Each row was made from one path, in order. Every step used is in the known rows, and no mark comes twice. Write each row's path.
Known rows:
M/C/H: [ 0.37 -0.28 -0.21  1.09 -0.23  1.52  0.99 -1.23  1.22 -3.47  0.83 -1.63
  0.11  2.96 -0.79 -1.03 -0.25  0.61  0.66  0.34 -1.00]
U/K/H: [ 0.54 -0.74  0.05  2.10 -0.54  2.10  0.41 -0.37  1.76 -2.17 -0.22 -0.91
  1.57  0.10  0.33 -0.41  1.74  2.03 -0.52  2.02 -0.46]
H/C/M/F: [ 1.37 -0.15  2.08  1.50 -1.68  3.29  2.39  2.28 -0.67  0.54 -1.11 -1.43
  0.24  1.04  0.28 -0.40  1.20  3.74 -1.89  2.70  0.01]
F/M/C/H: [-0.81  1.06  1.15 -0.19 -0.34  2.06  1.53 -0.80  1.40 -4.68  0.23 -1.18
  0.22  3.85 -1.78 -0.42  0.57 -0.20  0.18  1.10 -1.11]
K/H/C/M: [ 1.34  0.07  1.70  1.83 -2.24  1.79  1.01  0.37 -0.27 -1.25 -1.72 -2.20
  0.38  0.71  1.10  1.13  0.78  3.96 -1.80  2.96 -1.32]
K/C/F/M: [-1.64 -0.37  1.74  0.80 -0.71  3.55  1.58  0.45  1.01 -0.35 -0.88 -2.20
  1.28  1.51 -0.22  1.44  0.23  0.10 -2.46  3.65  1.35]
F/C: [-0.29  0.46 -0.17  0.65 -0.65  1.99  0.51  0.13  2.11 -0.73  1.01 -1.16
  0.33  2.29 -1.20 -0.85  1.27  1.32  0.84  1.49  0.83]
H/C: [ 1.00  0.16  1.31  1.48 -1.29  3.13  0.61  1.37  1.13 -0.52 -0.08 -2.90
  0.66  1.19  0.79 -0.81  0.31  3.07 -0.11  2.08 -1.25]
K/C/M: [-0.35 -0.49  0.68  1.79 -0.94  2.38  1.64 -0.81  0.38  0.28 -0.95 -2.35
  1.08 -0.26  1.13  0.45  0.18  1.45 -2.54  2.92  0.73]
U/F/C/M: [-0.28 -0.11 -0.39 -0.34 -1.80  2.19  1.72 -1.31  1.60 -1.03 -1.38 -0.97
  0.57  1.39 -1.75  0.44 -0.03  2.67 -0.59  1.96  0.07]
M/C/K/U/F: [-0.58  0.59 -0.90 -1.47 -0.79  3.01  0.78 -1.75  0.30 -5.12  0.40 -0.24
 -0.88  0.89 -3.89 -0.49 -0.97  1.85 -0.88 -1.06 -2.98]
K/C/F: [-0.60 -1.62  0.59  2.05 -0.35  3.16  1.13  0.07  0.81  0.47 -0.05 -2.48
  0.82  0.51  0.73  0.72 -0.30  0.98 -1.68  2.94  1.39]
U/K: [ 0.36 -0.57 -0.02  2.25 -0.51  3.00  1.13  0.25  2.25 -1.01  0.28 -1.10
  1.46  0.52  0.30 -1.36  1.11  1.59  0.32  1.48 -0.25]
U/F: [ 0.24 -0.32 -0.59 -0.19 -0.30  2.65 -0.10 -0.84  1.86 -2.07 -1.10 -2.32
  0.92 -0.07 -1.50 -0.02 -0.11  2.23 -0.61  1.57 -1.45]
K/U/F: [-0.29  0.59 -0.90 -0.71  0.04  2.98 -0.66 -0.62  0.62 -2.69 -0.60 -2.22
 -0.44 -0.50 -2.35  0.70 -0.35  2.38 -1.28  0.39 -1.75]
F/C/H: [-0.63  0.21 -0.30  1.38 -0.01  0.82  0.05 -0.54  1.53 -2.77  1.54 -1.70
  0.80  3.26 -0.49 -1.08  1.45  0.92  1.65  0.35 -0.17]
C/F: [ 0.44 -1.71  0.61  1.58 -0.32  2.54  0.94  0.64  1.37 -0.30 -0.14 -1.38
 -0.08  0.90 -0.80  0.68 -0.43  1.95 -0.62  2.06  0.71]
F/M/C: [-0.37  0.98  1.14 -0.99 -0.98  3.08  2.16  0.09  1.77 -2.56 -0.35 -0.48
  0.05  2.75 -2.46  0.09  0.41  0.11 -0.57  2.14 -0.23]
H/C/M: [ 1.29 -0.08  1.67  1.77 -2.31  2.84  1.81  0.82  0.39  0.17 -1.17 -2.29
  0.28  0.79  1.10  0.09 -0.21  3.53 -1.08  2.43 -1.04]
H/C/K: [ 0.41 -0.04  1.46  1.71 -0.94  2.35  0.64  0.80  0.80 -2.69  0.83 -1.55
  0.64  0.89  0.28 -1.43  0.54  2.88  0.01  0.87 -2.82]
C/K/H: [-0.11 -0.31  0.54  1.37  0.24  0.40 -0.18 -0.63  0.60 -4.23  0.67 -0.46
  0.41 -0.01 -1.22 -0.15  1.52  2.19 -0.91  1.04 -2.21]
C/H: [-0.07 -0.32  0.07  1.86  0.57  0.88 -0.51 -0.47  1.05 -3.24  0.63 -2.41
  0.65  1.46  0.00 -0.76  0.78  1.30  0.38  0.47 -1.25]

Write each row's path:
[ 0.69 -1.59  0.27  0.68 -1.38  3.09  2.28 -0.24  1.45 -0.65 -0.06 -0.52
 -0.85  2.46 -1.57  0.09 -1.25  1.30 -0.18  1.77  0.91]
M/C/F
[-0.12  0.00  0.38  0.87 -1.56  1.54  1.93 -0.10  1.29 -0.10 -0.14 -0.45
  0.29  1.98 -0.96  0.03  0.51  2.04 -0.29  1.95  1.07]
F/C/M
[-0.23  0.15  0.23  0.98  0.46  1.36  0.63  0.75  0.50 -2.26  1.49 -0.92
  0.68  3.33 -1.41 -1.46  2.77  0.96  0.84  0.61  0.83]
M/F/C/H
[-0.99 -0.12  0.15  2.37  0.65  1.50 -0.34 -1.23  0.49 -2.60  0.71 -3.57
  1.71  1.08  1.70 -0.78  1.08  0.34 -0.74  1.21 -0.51]
K/C/H
[ 1.27  0.30  1.24  1.57 -1.35  2.27 -0.27  0.83  0.52 -1.76 -0.33 -2.78
  0.82  0.99  0.84  0.24  1.44  3.39 -0.77  2.42 -1.53]
K/H/C
[-0.45 -0.56  1.86  0.33 -0.57  2.92  1.65  1.00  1.46 -1.22 -0.67 -0.98
  0.25  1.87 -1.87  1.43  0.04  0.95 -1.28  2.85  0.59]
C/F/M
[-1.18  1.92  0.05 -1.88 -0.47  3.07  0.66 -1.51  0.05 -6.09 -0.54 -1.51
 -0.34  2.90 -3.73  0.77 -0.58  0.47 -1.04 -0.30 -2.41]
K/U/F/M/C/H
[-0.85  0.46 -0.62 -0.48  0.23  2.23 -0.36 -1.03  0.20 -4.77  0.36 -0.98
 -0.39 -0.81 -2.91 -0.01 -0.35  2.33 -1.30 -0.94 -3.37]
C/K/U/F
[-1.25  1.75  0.41 -1.95 -0.02  3.47 -0.01 -0.03  0.66 -3.62 -1.13 -1.82
  0.01  0.38 -3.56  1.62  0.07  1.50 -1.92  0.98 -1.70]
K/U/F/M
[-0.97 -0.60 -0.11  3.47  0.04  2.41  0.73 -1.38  1.38 -2.28  0.71 -2.69
  2.78  0.97  2.69 -1.64  1.24  0.20 -0.09  1.31 -0.48]
U/K/C/H
[-1.12  0.12 -0.80 -0.38 -0.75  1.81  0.68 -1.59  2.07 -3.70  0.75 -0.32
  1.11  1.42 -2.50 -1.25  0.71  1.95  0.65  0.34 -1.81]
U/F/C/K
[-1.08  0.95 -1.47 -0.52 -0.30  1.82 -0.78 -1.46  0.51 -4.31  0.75 -2.08
 -0.05  2.42 -2.29 -0.05  0.48  1.60  0.52 -0.78 -1.49]
K/U/F/C/H
[-1.91  1.68  0.64 -1.69  0.10  2.76  0.05 -0.43  0.34 -5.78 -0.28 -0.45
  0.11  0.17 -4.21  0.78  0.28  1.47 -1.91 -0.01 -3.31]
C/K/U/F/M
[-1.02  0.16 -0.65 -0.42 -0.86  0.79 -0.24 -1.99  1.62 -4.96  0.35  0.03
  1.08  1.32 -2.69 -0.38  1.61  2.38  0.04  0.68 -1.97]
U/F/C/K/H
[ 0.71 -0.44  1.32  0.90 -0.40  2.24  2.40  1.28 -0.40 -0.09 -1.02 -0.33
  0.01  0.33 -1.04 -0.01  1.45  2.34 -2.16  2.30  1.08]
C/M/F
[ 0.21  0.93  1.09  1.28 -0.88  2.89  0.11  1.18 -0.41 -3.27  1.26 -1.42
 -0.44  0.44 -0.64 -0.55  0.32  3.06 -0.62 -0.29 -3.14]
H/C/K/U
[-0.67  1.15  0.59 -2.28 -1.17  3.81  1.81 -0.94  2.04 -3.41 -1.46 -1.04
  0.60  2.40 -3.34  0.34 -0.46  0.90 -0.93  1.94 -1.22]
U/F/M/C
[-0.12  0.26  0.42  0.36 -0.23  2.50  1.40  1.66  1.19 -0.15  1.12 -0.25
  0.36  2.39 -1.83 -1.32  2.67  1.36  0.21  1.73  2.04]
M/F/C
[-0.58 -2.05  0.46  3.16 -1.13  4.09  2.00 -0.24  1.63  0.73 -0.02 -1.60
  2.01  0.38  1.63 -0.46  0.13  0.79 -1.26  2.99  1.43]
U/K/C/F
[-1.31  1.96  1.71 -1.32 -1.24  3.74  0.42  0.47 -0.08 -5.17 -0.35 -1.65
  0.13  0.87 -2.57  0.50  0.14  2.71 -1.75  0.61 -4.30]
H/C/K/U/F/M
[-0.31 -0.27  1.16  1.49 -0.33  2.73  2.52  0.54 -0.75  0.75 -0.93 -1.37
  1.12 -0.16  0.36  0.12  1.50  1.57 -3.31  3.30  1.84]
K/C/M/F
[ 1.46  0.02  2.18  1.50 -1.89  2.57  1.60  1.62 -1.23 -0.68 -1.45 -1.37
  0.24  0.68  0.32  0.71  2.03  4.18 -2.58  3.23  0.03]
K/H/C/M/F
